Each row comes from the steps of one path. Every step used is in the known rows, and no mark comes twice. Write the path behind each row, first mark first.
Known rows
nefir/deba/begug: [ 40.2  -0.2 -16.5 -11.0  18.6  -1.0 -13.7 -10.5  14.2   4.1  10.7  11.0
   4.6   4.2  -3.3  -5.2  18.9   0.9   1.6  -5.9 -16.4  -8.4  -2.7   5.1
  -5.1]
lirem/begug/deba/nefir/mupod: [ -5.8  -9.4  -5.9  10.8  11.3  -5.5   6.9  -0.9  -5.7 -11.3 -21.5   4.1
  -2.0 -16.0  -0.6 -11.1  -2.1   2.3  -0.7 -16.5   1.4 -10.7   9.7   5.2
 -14.2]
zosez/begug/deba/nefir/mupod/kavi: [ 11.8   1.5 -15.8  -0.7  27.7  -2.7 -17.8  -7.3   7.5  -6.5 -10.3  20.9
  14.5 -16.4   0.8  -1.0  21.0 -10.6  -0.9   7.9 -17.1 -13.8  20.8   3.7
  -5.0]
nefir/mupod: [  3.7   3.5  -6.6   5.8  -4.2  -5.6   6.4  -1.8  -3.4   2.0   4.0   9.5
   8.7   6.3   0.0 -10.2 -37.9   9.0   1.8  -1.8   9.4 -13.3  -1.9  -3.5
 -10.1]
begug/lebu/kavi: [  4.0   3.6   3.6  -5.4   1.5  10.8  -7.0   8.6  -3.0   4.9 -11.1   2.5
  13.4  -4.0  -0.1  -9.0 -10.2  -1.1  -3.1   2.5 -11.2  23.6  10.4 -25.0
  -7.5]
zosez/begug/lebu: [ 13.3  18.4  -6.8  -9.6  14.0   1.4 -18.5   4.0   0.9   0.7 -12.2  15.0
  -0.1 -25.8  -3.3 -11.1  -1.2   1.1  -2.7  12.8  -7.9  34.2  38.7  11.8
  -0.8]
deba/nefir/mupod/kavi/lebu: [ 22.7  26.7 -15.7  19.1   3.8   1.2   4.9  -3.1   8.1  -0.7 -33.9  -1.5
  12.0  15.9   0.8  -0.6 -17.7 -14.4   4.2  -5.6 -17.4  27.9  -4.4   1.6
 -10.5]
nefir/deba: [ 15.4   4.9 -16.3  -9.7   6.6   1.1 -11.7  -0.1   5.2  -7.2   5.2  12.8
   8.7  -8.2  -0.2  -6.8  11.5   2.7   4.4  -2.3   3.0 -11.8   3.2   0.2
   0.6]
zosez/begug: [  6.4  -8.6  -1.5  -3.8  16.0   1.3 -12.6  -3.9  -1.3  -6.0   5.7  14.5
   0.9 -18.0  -0.7   1.0   6.3  -0.6  -0.8  11.2  -2.8   0.3  20.4  13.7
   3.1]
kavi/lebu/begug: [-11.1 -15.8   5.9   1.9   9.7   5.9   8.0 -12.2  -1.9   1.0 -21.6   7.9
   0.9  19.1  -0.9  -1.7  -2.0  -4.8  -3.6  -2.9 -10.7  23.0  10.0  17.1
  13.4]
lebu/lovipum: [  4.0 -19.4   8.6   0.9   1.6  -5.3   3.7   8.4  -2.1  -9.2   0.0  -3.3
  16.6  -0.5   2.4   2.5  -3.1 -18.0  -1.8   0.7   4.1 -14.0  -2.4 -28.4
  -1.4]
mupod/nefir/deba/begug/lebu/lovipum: [ 50.2   7.3 -11.8 -21.0  26.9   0.4 -18.6   3.4  18.0   4.0  -2.2  16.7
  44.8   7.9  -2.6   0.3  34.7  -5.0   2.9  -2.0 -24.2  36.5  18.2 -22.1
 -12.8]
mupod/nefir/deba/begug: [ 38.9  -1.0 -14.2 -17.1  25.9   3.5 -14.6 -13.4  17.3   7.2  15.0  18.2
  28.8  16.9  -2.0  10.6  45.0   9.6   7.2  -6.4 -24.1  17.3   2.2   7.3
  -8.0]
lovipum/lebu: [ -0.4 -21.8   1.0  -8.0  -1.0   0.3   3.4  -0.4  -1.3  -1.5 -25.4  -2.9
  -1.4  -4.8  -1.6  10.8   2.5 -15.9  -2.6  -2.8   0.9  26.2  -2.6   9.2
  -2.7]
kavi/lebu: [ -0.3  25.9   1.1   4.3  -3.9   4.0  -3.0   1.0   1.9  -0.6 -19.8  -1.1
  -0.3  -1.2   0.0  -5.0  -6.4  -6.2  -0.4  -1.6  -4.8  34.8  15.7  15.3
  -0.8]
mupod/kavi/lebu/begug/zosez: [ -9.7 -13.3  17.7  -3.9  21.8  10.2   4.6   0.1   8.0   0.7 -21.5   5.6
  24.4  19.8  -1.5 -11.4  24.7 -12.5  -3.9   1.8  -8.2  16.7  12.4  18.6
  13.0]
deba/nefir: [ 21.2   3.0  -6.4  15.5  -5.7  -1.4   6.3  -0.6   1.8  -2.4 -17.9 -14.7
  -9.1  11.8  -0.1  12.6   4.6  -9.0   4.3  -1.6 -12.2   9.7   2.4   9.3
  -3.3]
deba/nefir/mupod/kavi/lebu/lovipum/vazi: [ 28.0   5.5  -9.7  10.4  -3.8 -17.0   9.3   2.3   3.7  -9.9 -42.6  -0.4
  25.9  30.8   0.9  -2.1 -47.3 -49.0  -2.8 -18.7   6.1   9.8  -7.8 -10.0
 -18.4]
lirem/begug/deba/nefir: [ -7.9 -11.6   0.8   4.2  16.0  -0.8   0.3   0.9  -3.2 -13.0 -25.2  -5.9
 -10.1 -21.6  -0.6  -1.4  35.5  -5.4  -2.2 -14.0  -8.3   2.3  10.8   8.6
  -4.6]
lebu/begug/deba/nefir: [ -7.7 -28.9   0.6   2.9  12.5   1.2   3.6 -12.6   0.6  -1.2 -20.9   1.5
  -5.4  15.3  -1.3  10.0  32.8  -9.4  -3.5  -2.9 -18.7 -10.2  16.7  15.0
  12.6]
zosez/begug/deba/nefir/mupod: [ 12.7   5.6 -12.0   5.9  10.2  -5.7 -13.2  -4.6  -1.0  -6.0  -9.9  16.6
   2.7 -17.1  -0.8  -3.1  -2.5  -0.6   0.1   8.4  -5.9 -10.3  41.1  24.9
  -7.9]
zosez/begug/deba: [-11.4   0.7   0.4 -15.1  20.2   0.3 -26.5  -1.3   1.3  -7.1   3.8  21.9
   3.5 -33.4   0.4  -5.3  31.2  -1.1  -5.8  12.2  -5.3  -6.9  41.4  17.8
   4.6]
kavi/lebu/lovipum/vazi: [  4.1   3.7   6.5  -4.8 -12.1 -14.6   2.0   7.3  -2.9  -9.7 -28.7  -0.2
  13.9  14.7   0.4  -6.1 -36.0 -38.5  -8.1 -13.7  18.0  17.3  12.4   5.6
  -8.7]

Which path is each row?
[ -4.9  -0.4  -5.0  12.5   4.4  -0.7   6.3 -12.9  -0.3  -0.4 -37.0   9.8
   1.9  21.9  -1.4  -5.9 -11.9  -5.2  -2.2  -5.9 -14.6  12.9  31.0  28.0
   2.9] : kavi/lebu/begug/deba/nefir/mupod
[ 45.1   3.2 -12.1 -16.2  19.1   8.9 -20.5  -1.7  12.0   8.7  -0.8  13.5
  18.4   0.2  -3.4 -14.3   9.7   0.2  -1.5  -3.4 -27.3  15.7   7.7 -19.7
 -12.5] : nefir/deba/begug/lebu/kavi
[-11.1 -62.3   5.8  -9.7  11.9   1.2  12.9 -14.1  -5.7   0.1 -28.1   6.0
  -1.0  15.9  -3.4  14.1   5.6 -15.2  -5.5  -4.4  -5.0  14.3  -8.5  11.8
  12.3] : lovipum/lebu/begug
[28.3  0.6 15.4 -0.7  6.8 -0.4 -0.2  4.8 10.4 10.7  4.5 -8.6  6.4 12.6
 -4.1 -7.4 12.5  0.7 -2.3  2.1 -6.8  0.3 17.7 27.1 -9.8] : deba/begug/zosez
[ 29.4  -1.6   4.2  -7.3  12.7   7.9  -9.3  -1.6   6.0  15.0  -5.9   0.0
   9.6   7.7  -2.7  -6.3  -2.8  -3.1  -6.3  -0.8 -29.7  27.1   4.7 -20.5
 -13.3] : deba/begug/lebu/kavi
[ 35.8   1.6   3.1  -5.3  12.4  -6.0  -7.4   5.0   8.0   8.5 -13.0  -3.8
  12.6   4.1  -3.3  -8.3  -3.4 -17.2  -6.1  -0.3 -20.2  22.5  10.2 -24.8
 -11.1] : deba/begug/lebu/lovipum
[  6.3   3.9  -1.5   4.5  11.4  -2.6   2.2   5.1   4.8  -7.9 -16.1  10.7
  38.0   5.3   3.3 -10.8 -24.1 -23.2  -1.9  -2.7  -1.7   5.4  -9.0 -36.8
  -8.1] : nefir/mupod/kavi/lebu/lovipum
[ 11.9  27.1 -15.2   4.3  23.8   1.6 -20.3  -5.1   9.5  -7.7 -30.2  20.5
  14.7 -15.6   0.0  -5.7  14.2 -16.1  -1.8   7.3 -22.0  20.9  35.9  19.3
  -6.7] : zosez/begug/deba/nefir/mupod/kavi/lebu
[ -4.8 -26.9  -5.9   8.9   8.4  -5.2   9.3 -14.0  -2.0   0.7 -17.9  11.2
   2.8  21.6  -0.8  -0.8  -6.1   0.2  -1.4  -4.3  -9.0 -21.8  14.8  12.4
   4.4] : lebu/begug/deba/nefir/mupod
[ -3.6 -45.4   9.8  -8.5   1.1   9.1   2.0   1.1  -6.9  -2.7 -19.6  -1.0
  11.3  -1.5   1.2  13.5   0.0 -19.1  -3.2  -2.1  -4.7  16.5 -10.0 -13.6
  -5.3] : lovipum/lebu/kavi
[ 48.5  27.6 -20.8 -15.9  16.7  -0.3 -19.9  -2.9  16.6   9.7  -7.0  12.2
   5.1  -3.9  -5.4 -18.0  12.0   2.8  -0.7  -4.3 -21.5  24.1  16.0   4.3
  -7.9] : nefir/deba/begug/lebu
[-27.7  -7.8  -3.3  -9.5  27.0   4.2  -4.8 -14.7   6.3   1.1 -19.7  29.0
  24.8   9.6   0.8 -16.7   6.2  -4.3  -8.0  -4.8 -13.1  -0.4   7.5  -2.8
   8.1] : nefir/mupod/kavi/lebu/begug/deba
[ -8.8 -56.6  21.1  -9.7   7.3   2.8  14.0   1.8  -3.7  -0.1 -28.0  -0.6
  10.4  16.0  -4.4   3.0  11.1 -12.8  -5.1   1.1   7.8  11.7  15.6  33.9
   8.9] : lovipum/lebu/begug/zosez
[ 41.1   5.6   0.9 -16.1  21.3   4.7 -12.6   2.6  19.9   6.3  14.6  11.8
  40.5  17.1  -3.6  -0.5  49.5  11.3   6.8  -0.1 -11.6  15.5  24.7  29.7
 -11.4] : mupod/nefir/deba/begug/zosez
[ 24.1   6.0 -12.5  21.7  -9.3  -6.4  12.8  -3.2  -1.2  -0.2 -14.3  -5.5
  -0.6  17.8  -0.7   2.6 -33.7  -0.4   6.1  -4.0  -1.9  -3.6   1.3   5.5
 -12.7] : deba/nefir/mupod
[  4.9  35.6 -13.9   8.3   8.1   1.5  -8.5  -1.4  11.5  -1.9 -35.5   6.2
  14.2   0.3   1.4  -7.0   7.1 -14.7  -1.0  -4.4 -19.2  21.3  15.5   5.9
  -8.5] : begug/deba/nefir/mupod/kavi/lebu
[ -8.3  -8.8  21.6   2.9   5.0   6.7   9.5   2.0   0.6   0.8 -21.9   2.3
  11.1  20.1  -2.5 -12.1   1.9  -2.8  -2.6   1.7   1.6  20.7  33.4  38.9
  10.8] : kavi/lebu/begug/zosez
[ -5.3 -51.8  -8.2  -5.8  24.2  -1.2   7.2 -17.0   3.7  -1.0 -44.4  12.5
  13.8  16.7  -1.9  11.2  19.1 -24.8  -5.9  -7.9 -19.0   0.0  -8.2   1.2
   3.8] : lovipum/lebu/begug/deba/nefir/mupod/kavi
[ 10.4   2.7  -5.6   1.1  14.3  -0.8 -19.4  -1.8   3.1  -8.2 -14.2   7.1
  -6.2 -21.0  -0.4   7.4  35.5  -9.8  -1.3  11.2 -15.6   3.3  42.6  27.3
   1.4] : zosez/begug/deba/nefir
[ 42.6   5.4  -0.9 -10.4  13.5  -0.7 -11.7   4.3  15.9   3.5  10.0   4.5
  14.9   4.3  -3.8 -15.3  24.6   2.8   1.3  -0.5  -3.9 -10.8  21.1  27.8
  -8.2] : nefir/deba/begug/zosez
[ 51.8   8.3 -13.6 -15.1  18.4  -4.5 -18.1   5.1  14.2   0.8  -8.1   9.1
  21.7  -4.1  -3.8 -15.9   8.7 -14.8  -2.6  -2.7 -16.9  11.3  13.7 -24.3
  -9.6] : nefir/deba/begug/lebu/lovipum
[ -6.5 -30.2 -10.8   1.6  25.5  -1.1   4.6 -16.7   5.3   0.3 -17.6  14.9
  16.0  21.4   0.8   0.4  16.8  -9.7  -3.2  -5.1 -19.3 -26.3  -6.4  -8.5
   7.1] : lebu/begug/deba/nefir/mupod/kavi
[ -8.7 -35.1  19.8  -1.3   8.9   2.0  12.0   1.3  -1.7   1.0  -1.8   1.9
  12.7  19.4  -2.2  -7.2   8.4   3.0  -2.9   3.2   6.6 -14.7  17.7  24.5
  11.2] : lebu/begug/zosez
[ -9.1  -7.4  -1.7   0.9  26.3   7.3  -4.1 -12.9  10.7  -1.9 -41.9   5.3
   6.4  15.5  -0.6   6.0  47.8 -24.0  -5.4  -4.6 -34.8  21.7  11.9  10.7
  15.2] : mupod/kavi/lebu/begug/deba/nefir
[ -7.8 -50.6   2.7  -5.7  10.9   0.4   5.3 -12.9  -1.8  -2.0 -47.9  -0.8
  -7.9  11.0  -2.9  19.7  34.7 -24.6  -6.3  -5.3 -19.0  16.7  14.8  25.2
  10.5] : lovipum/lebu/begug/deba/nefir
[ 32.0  21.5  -4.1  -6.4  10.3  -1.0  -9.4  -2.1  11.5  17.3 -12.9  -1.5
  -4.5   3.7  -5.3 -11.0   0.1   0.8  -5.2  -1.2 -24.7  35.7  11.3   3.7
 -10.2] : deba/begug/lebu
